What can hang from each mark:
L: V
Z: R
J: R
T: R V
D: K R
Q: R
V: B L
B: K V
R: J Q T Z
K: B D

Known rows, with every way that one mark hangs from another:
J[R[Q T[V[L]] Z]]: [ 1.03 -2.33 -0.25  0.11 -0.20  0.56  1.13  0.04  0.29 -2.20 -1.19 -1.71
  0.89 -0.27 -0.72  0.33  4.26  0.45 -1.23 -0.18 -1.07  0.21  0.65 -0.36
  1.28  2.13 -1.36 -1.11  0.31]
J[R[Q T[V[B L]] Z]]: [ 1.54 -2.67 -0.11 -0.74 -0.24  0.03  1.42 -0.20  0.92 -2.81 -0.97 -1.34
  0.79  0.54 -0.65 -0.13  3.93  0.53 -0.63 -0.73 -0.53  0.57  0.83 -0.50
  2.27  1.83 -1.27 -1.48  0.33]
R[J Q Z]: [-0.91 -0.36  1.52  1.33 -2.77 -0.98  2.24  1.58 -0.29 -0.80  0.45 -0.13
  0.64 -4.56 -2.59  0.52  1.76  0.64  0.13  2.68 -2.83  1.10 -0.81  0.18
  0.66  1.84  1.07 -1.38 -0.64]
V[B[K[D[R[J T Z]]]] L]: [ 4.23 -0.42  0.25 -0.58 -0.35 -2.31  1.13 -0.13  2.52 -1.93  1.70  2.52
  1.85  1.50  0.72 -3.46  2.75  1.37  0.88 -1.80  0.44  3.36  0.04 -0.95
  0.66  0.49 -1.43  1.32 -0.29]
K[B[V] D]: [ 2.62 -1.64  1.08  2.24 -1.07 -1.90  1.65 -0.26  1.96  0.92  3.81  1.33
  1.80 -0.01 -0.23  0.38 -1.16 -0.51  0.05  0.99 -0.98  2.26 -4.00 -4.36
  1.89 -0.62 -1.13  3.71  0.39]
Z[R[J Q T[V]]]: [ 0.54  1.39  0.97  1.30 -0.83 -0.88  1.77  1.46 -0.83 -1.37 -0.06 -0.86
  1.52 -1.04 -1.15 -0.85  2.16 -0.10 -0.97  1.52 -1.16 -0.94  0.26  1.72
 -1.89  0.50 -1.43  0.12 -1.22]
B[K V[L]]: [ 5.98 -0.14 -1.52  0.42 -0.63 -1.22  0.45  0.89  3.33  1.09  3.62  2.00
  2.52 -0.78  2.13 -2.36  0.59 -2.63 -1.11 -0.36 -0.62  2.13 -2.40  1.23
  0.22  2.23 -0.69  0.94  0.69]
D[K[B[V[L]]] R[Z]]: [ 1.57  1.41 -1.12  0.73  0.22  1.36  0.23  0.73  2.38 -0.64  0.90  0.03
  0.02 -0.53 -0.71 -2.63  1.19  3.14 -2.24 -0.38 -0.61  3.74 -0.45 -0.82
  0.32  0.51  0.44  1.04 -0.21]
L[V[B]]: [ 3.11 -0.03 -0.90  0.64 -1.16 -2.04  2.48 -2.18  3.03  0.56  3.39  0.11
  0.37  0.03  1.74  0.52  0.28 -2.82 -1.74 -0.68 -0.84  1.39 -2.00 -1.05
  2.03  1.59 -0.82 -1.06  0.50]
Q[R[J]]: [ 1.11  1.73  0.24  2.68 -0.19 -0.84  0.82 -0.37  3.01  1.97  2.49  0.12
  0.06 -2.02  0.11  0.85 -0.71 -1.31 -1.09  0.96 -3.55  2.38 -0.92 -1.11
  0.31  2.92  0.83 -0.10 -1.65]
D[K R[J Q T[V] Z]]: [-1.05  2.87 -0.93  0.01 -2.17  1.45  1.77  3.37 -0.89 -2.89 -1.84 -2.52
  0.22 -2.28 -3.55 -1.83  3.23  4.28 -2.65  1.17 -2.02  0.78  1.28  1.39
 -2.28  0.89 -1.52 -0.60 -0.99]
Z[R[J Q T[V[L]]]]: [ 1.23  0.88  0.70  1.06 -0.63 -1.17  1.47  1.10 -0.48 -1.70 -0.35 -0.36
  2.01 -0.80 -0.49 -1.73  2.96  0.03 -0.91  1.00 -0.65 -0.45  1.12  1.77
 -1.85  0.70 -1.86 -0.17 -1.31]
D[K[B] R[J Z]]: [-0.59  3.32  0.24  1.06 -0.96  1.00  1.40  1.33  1.88 -1.02  0.53 -0.71
 -0.82 -1.65 -2.34 -1.72  0.97  4.24 -1.99  0.65 -1.55  3.30 -0.75 -0.68
  0.11 -0.09  0.62  1.53 -0.99]
J[R[T[V[B L]] Z]]: [ 2.26 -1.91  0.29 -0.49  0.63  0.16  0.83 -1.87  2.04 -1.61  0.02 -1.07
  0.54  1.13 -0.30  0.23  3.84 -0.09 -0.97 -1.52 -0.11  0.85  0.17 -0.82
  2.72  1.64 -1.24 -0.55  0.28]
T[R V]: [ 3.09  0.37 -0.55  1.99 -2.36 -0.13 -0.61 -1.48  2.37  1.31  1.09 -3.56
  1.07 -0.25  0.22  1.01 -1.95 -2.11 -1.88  1.39  0.60 -0.37 -0.18 -0.06
 -0.35 -0.42 -2.30 -0.02  0.66]
V[B[K[D]]]: [ 4.80  0.21  0.27  0.28 -0.90 -2.68  1.21 -0.92  3.79  0.15  4.23  1.67
  1.37  1.46  0.63 -0.83 -1.40 -1.82  0.88 -0.89 -0.85  2.65 -2.63 -1.06
  1.88  0.68 -0.44  1.43  0.58]
Z[R[J Q T]]: [ 0.67  1.70  1.33  1.79 -0.01 -1.07  1.62  1.24 -0.45 -0.74  0.59  0.46
  1.16 -0.91 -0.93 -0.90  2.31 -0.26 -0.46  1.31 -1.95 -0.07  0.14  1.47
 -1.70  1.34 -0.36  0.73 -1.37]
B[K[D[R[J Q T]]] V]: [ 2.93  0.62 -0.72  0.98 -1.79 -0.89  1.89  4.29  0.18 -0.42  2.08  1.21
  2.23 -0.32 -0.13 -1.99  1.61  0.72 -0.60  0.52 -1.37  1.54 -2.55 -0.09
 -1.96  0.90 -2.13  3.07  0.42]
D[R[J]]: [ 1.15  3.70  0.38  2.24 -0.97 -0.64  0.98  0.21  2.75  0.94  1.95 -0.21
  0.01 -1.36 -1.58  0.89  0.57 -0.03 -1.22  1.18 -2.04  2.20 -1.18 -0.29
 -0.25  1.75 -0.16  1.02  0.06]
T[R[J Q Z] V[B[K] L]]: [ 2.53 -2.27 -0.34 -0.87 -3.90 -1.00  0.80  1.59  0.91 -2.63 -1.27 -2.00
  1.79 -0.85  0.64 -3.28  0.80  1.46  0.01  0.62  2.36  0.73  1.86  1.20
 -0.06 -1.40 -2.23 -1.78 -0.11]
J[R[Q]]: [ 1.78 -0.20 -0.21  1.46 -0.58 -0.49  1.05 -0.15  2.84  0.08  1.49 -0.83
  0.17  0.14 -0.15  2.09  1.00 -1.75 -0.66  0.31 -2.47  1.41 -1.32 -0.42
  2.11  2.99 -0.06 -0.14  1.01]
T[R[J Q Z] V[B L]]: [ 1.67 -2.55  0.16 -0.36 -3.99 -1.14  0.69  0.45  1.00 -2.28 -1.50 -2.28
  1.58 -1.09 -0.30 -1.89  0.97  1.19  0.02  0.97  2.03  0.55  2.30  0.28
  0.62 -1.10 -2.10 -2.29 -0.17]
K[B D]: [ 2.28 -0.70  1.41  2.61 -0.71 -2.19  1.47 -1.48  2.32  0.65  3.68  0.95
  1.24  0.29 -0.45  0.86 -1.48 -0.25  0.18  1.05 -1.44  2.53 -3.28 -4.60
  1.84 -0.71 -0.91  3.58  0.08]

Rows:
[ 0.62  1.49  0.70  2.83 -2.20 -1.84  1.39  1.23  1.01 -0.05  1.67  0.21
  1.16 -0.59 -1.66  1.07  0.76  0.94  0.21  1.25 -2.26  2.41 -1.18 -2.08
 -0.94  0.96 -1.51  1.90  0.27]  K[D[R[J Q]]]
[ 0.30  2.56 -1.47  0.66 -0.07  1.74  0.66  1.98 -0.02 -1.81 -0.71 -1.25
 -0.18 -1.04 -2.56 -1.60  2.51  3.11 -2.40  0.49 -2.71  1.74  1.22  0.75
 -1.91  2.05 -0.10 -0.34 -0.56]  D[K R[Q T Z]]
[-0.13 -1.07  0.46  1.36 -4.17  0.13  0.78  1.35 -0.44 -0.84 -1.31 -3.80
  0.95 -2.86 -1.47  0.11  0.08  0.85 -1.00  2.59  0.34 -0.65  0.82  0.55
 -0.88 -0.82 -1.70 -1.36 -0.09]  T[R[J Q Z] V]
[ 0.34 -2.06  0.76 -1.29 -2.66 -1.23  2.79  1.63 -1.14 -3.83 -1.41 -0.60
  1.94 -2.84 -2.60 -1.96  4.06  1.93 -0.29  1.47 -0.71 -0.27  1.22  0.16
  0.66  0.59 -1.70 -2.12 -1.16]  R[J Q T[V[B L]] Z]
[ 0.86 -0.88  0.31  0.44  0.10 -0.31  1.16 -0.41  1.03 -0.88  0.04 -0.37
  0.71 -1.64 -0.40 -1.37  2.26  1.00 -1.05 -0.03 -1.62  1.45  1.15 -1.22
  0.43  1.84 -0.40 -1.44 -2.34]  Q[R[J T[V[B L]] Z]]
[ 5.09  0.42 -0.17 -0.14 -1.04 -3.04  0.96 -0.39  4.09 -1.06  2.84  2.58
  1.98  1.86  1.34 -2.88  1.09  0.15  0.93 -1.71  0.40  3.94 -0.60 -0.85
  1.01  0.59 -1.56  1.35  0.21]  V[B[K[D[R[J]]]] L]
[ 1.28 -0.66  0.80  1.07  1.25  0.79  0.79 -1.46  1.56 -0.06  0.75 -0.71
 -0.21  0.17 -0.78  1.48  3.53 -0.46 -1.13 -0.65 -2.04  0.89 -0.92 -0.94
  1.89  2.62  0.12  0.67  0.21]  J[R[T Z]]
[ 2.34  0.67  0.40 -0.17 -0.68 -1.61  1.79  1.78  0.03 -2.58 -0.02  0.35
  2.05  0.26  0.29 -3.28  2.54  0.34 -0.31  0.14  0.17 -0.01  0.87  2.30
 -1.46  0.09 -1.81 -0.02 -1.22]  Z[R[J Q T[V[B[K] L]]]]
[ 0.56 -1.50  0.39  0.78  0.42  0.68  1.34  0.22  0.43 -1.27 -0.29 -0.94
  0.03 -0.44 -1.11  1.16  3.63  0.20 -0.80  0.17 -2.47  0.59 -0.28 -0.61
  1.47  2.79  0.10 -0.23  0.24]  J[R[Q T Z]]
[ 2.20  3.14 -1.54  1.05 -0.24  0.93  0.69  1.17  3.31  0.16  2.11 -0.43
 -0.08  0.09 -0.90 -1.54 -0.77  1.73 -2.65  0.19 -1.38  3.08 -1.66 -0.78
  0.21  0.50 -0.19  2.03  0.09]  D[K[B[V]] R]
[ 1.34 -0.31 -0.86 -0.13 -0.21  0.22  0.81  0.58  0.05 -2.58 -0.99 -1.03
  0.78 -0.51 -1.60 -1.35  2.73  1.92 -1.15  0.49 -0.35  1.20  1.62 -0.50
 -0.32  1.15 -1.06 -1.60 -0.03]  D[R[Q T[V[B L]] Z]]
[ 2.91 -0.93  0.06  2.16 -0.28 -1.47  0.84  0.05  2.28  0.20  2.61  1.59
  1.79  1.15  0.46 -1.00  0.32  1.29 -0.35  0.05  0.13  3.59 -2.19 -4.43
  0.80 -0.57 -1.73  3.70  0.51]  K[B[V[L]] D[R]]
[ 6.18 -0.80 -0.32 -0.27 -0.52 -3.30  0.59 -1.61  4.45 -0.54  3.69  2.73
  2.30  2.00  1.94 -2.47  0.26 -1.60  1.04 -1.84  0.20  3.54 -1.00 -1.02
  1.84  0.92 -1.24  0.92  0.42]  V[B[K[D]] L]
[ 0.88 -0.47 -0.29  1.68  1.32  0.96  0.27 -1.07  0.54  0.57  0.60 -1.43
  0.22 -1.65 -0.34  0.24  0.81 -0.22 -1.96  0.46 -2.52  0.89  0.28 -1.41
 -0.32  2.40  0.20 -1.13 -1.71]  Q[R[T[V] Z]]
[ 5.37 -0.49 -1.01 -0.22 -0.73 -2.90  0.66 -0.11  3.67 -1.51  2.50  2.33
  2.07  2.16  1.61 -2.89  0.61 -0.14  0.96 -1.52  0.20  3.81 -0.10 -0.92
  0.94  0.92 -1.35  0.55  0.60]  V[B[K[D[R[Q]]]] L]
[ 0.51  0.58  0.17  0.30 -3.15 -1.17  3.07  2.53 -0.79 -2.13 -0.16 -1.53
  1.88 -3.08 -2.85  0.04  2.02  0.02 -1.50  2.95 -2.37 -1.55 -0.50  0.45
 -0.69  1.05 -2.63 -0.48 -0.82]  R[J Q T[V]]
[ 0.12 -0.34  0.64  0.64 -0.03  0.00  1.46 -0.06  0.73 -0.52  0.30 -0.83
  0.23 -1.88 -1.03 -0.52  1.40  0.88 -1.13  0.39 -2.10  1.06  0.34 -1.18
  0.38  1.67 -0.02 -1.16 -2.27]  Q[R[J T[V[B]] Z]]
[ 4.46 -2.02 -0.71 -0.48 -1.81 -0.50 -0.69 -1.32  2.51 -0.92  0.24 -1.89
  1.47  0.82  1.78 -2.66 -0.17 -0.15 -0.55 -0.78  2.86  1.14  1.28  0.51
  0.58 -1.11 -1.82 -1.17  0.43]  T[R[Z] V[B[K] L]]
[ 1.16  0.15 -0.20  1.54 -4.46 -0.66  0.96  1.48  0.76 -0.41 -0.38 -3.69
  1.33 -1.95 -0.91  0.42 -0.97 -0.48 -1.34  2.70  0.07 -0.88  0.38  0.63
 -1.02 -0.64 -2.69 -0.63  0.17]  T[R[J Q] V]
[ 2.28  0.82  0.49  1.10 -1.43 -2.06  1.35 -0.12  1.53 -1.20  1.22  0.26
  1.88  1.19 -1.25 -0.52  2.31  1.26 -0.11 -0.40 -0.26  1.94 -0.19 -2.37
 -0.42 -0.02 -3.35  2.05 -0.11]  K[D[R[J T[V[B L]]]]]
[ 1.54 -0.61 -0.08 -0.06  0.19 -0.16  1.24  0.48  0.98 -1.13  0.18 -0.08
  0.85 -1.36  0.34 -2.48  2.12  1.27 -1.09 -0.35 -1.34  1.62  0.76 -0.43
 -0.12  1.60 -0.50 -1.01 -2.27]  Q[R[J T[V[B[K] L]] Z]]
[ 3.83 -1.15 -0.08  1.15 -0.26 -1.33  1.19 -0.83  3.31  0.73  3.27  1.49
  1.62 -0.93  0.67 -0.95 -0.54 -1.43 -1.04  0.98 -0.58  2.27 -2.62 -2.32
  2.57  0.54 -0.20  1.64  0.14]  K[B[V[L]]]
[-0.17  0.40  0.84  2.00  0.80  0.34  1.06 -0.03  0.59  0.65  0.78  0.03
 -0.07 -2.54 -0.90 -0.11  1.91  0.62 -1.22  0.82 -3.50  1.55  0.05 -1.26
 -0.36  2.76  0.95 -0.18 -2.41]  Q[R[J T Z]]
[-0.55 -1.56  1.25  1.59 -1.40 -0.52  2.63  3.13 -1.38 -1.79  0.44  0.78
  1.31 -0.93 -2.10 -1.19  2.16  3.96 -0.08  1.65 -0.95  1.92 -1.90 -4.11
 -0.18 -1.14 -1.48  3.48 -0.45]  K[B[V] D[R[J Q T Z]]]
[ 0.39 -1.81  0.06  0.32 -0.40  0.91  1.42  0.36 -0.04 -1.82 -0.87 -2.26
  0.35 -0.53 -1.36  1.19  3.36  0.37 -1.33  0.35 -1.61 -0.23 -0.16 -0.34
  1.28  2.03 -1.01 -0.83  0.42]  J[R[Q T[V] Z]]
[ 1.48 -2.03 -0.21 -0.99 -0.38  0.49  1.79  1.06  0.52 -2.68 -0.54 -1.52
  0.44  0.52 -0.56 -0.38  2.97  0.67 -0.79 -0.51 -0.79  0.22 -0.37  0.17
  1.71  1.46 -0.96 -0.75  0.47]  J[R[Q T[V[B[K]]] Z]]
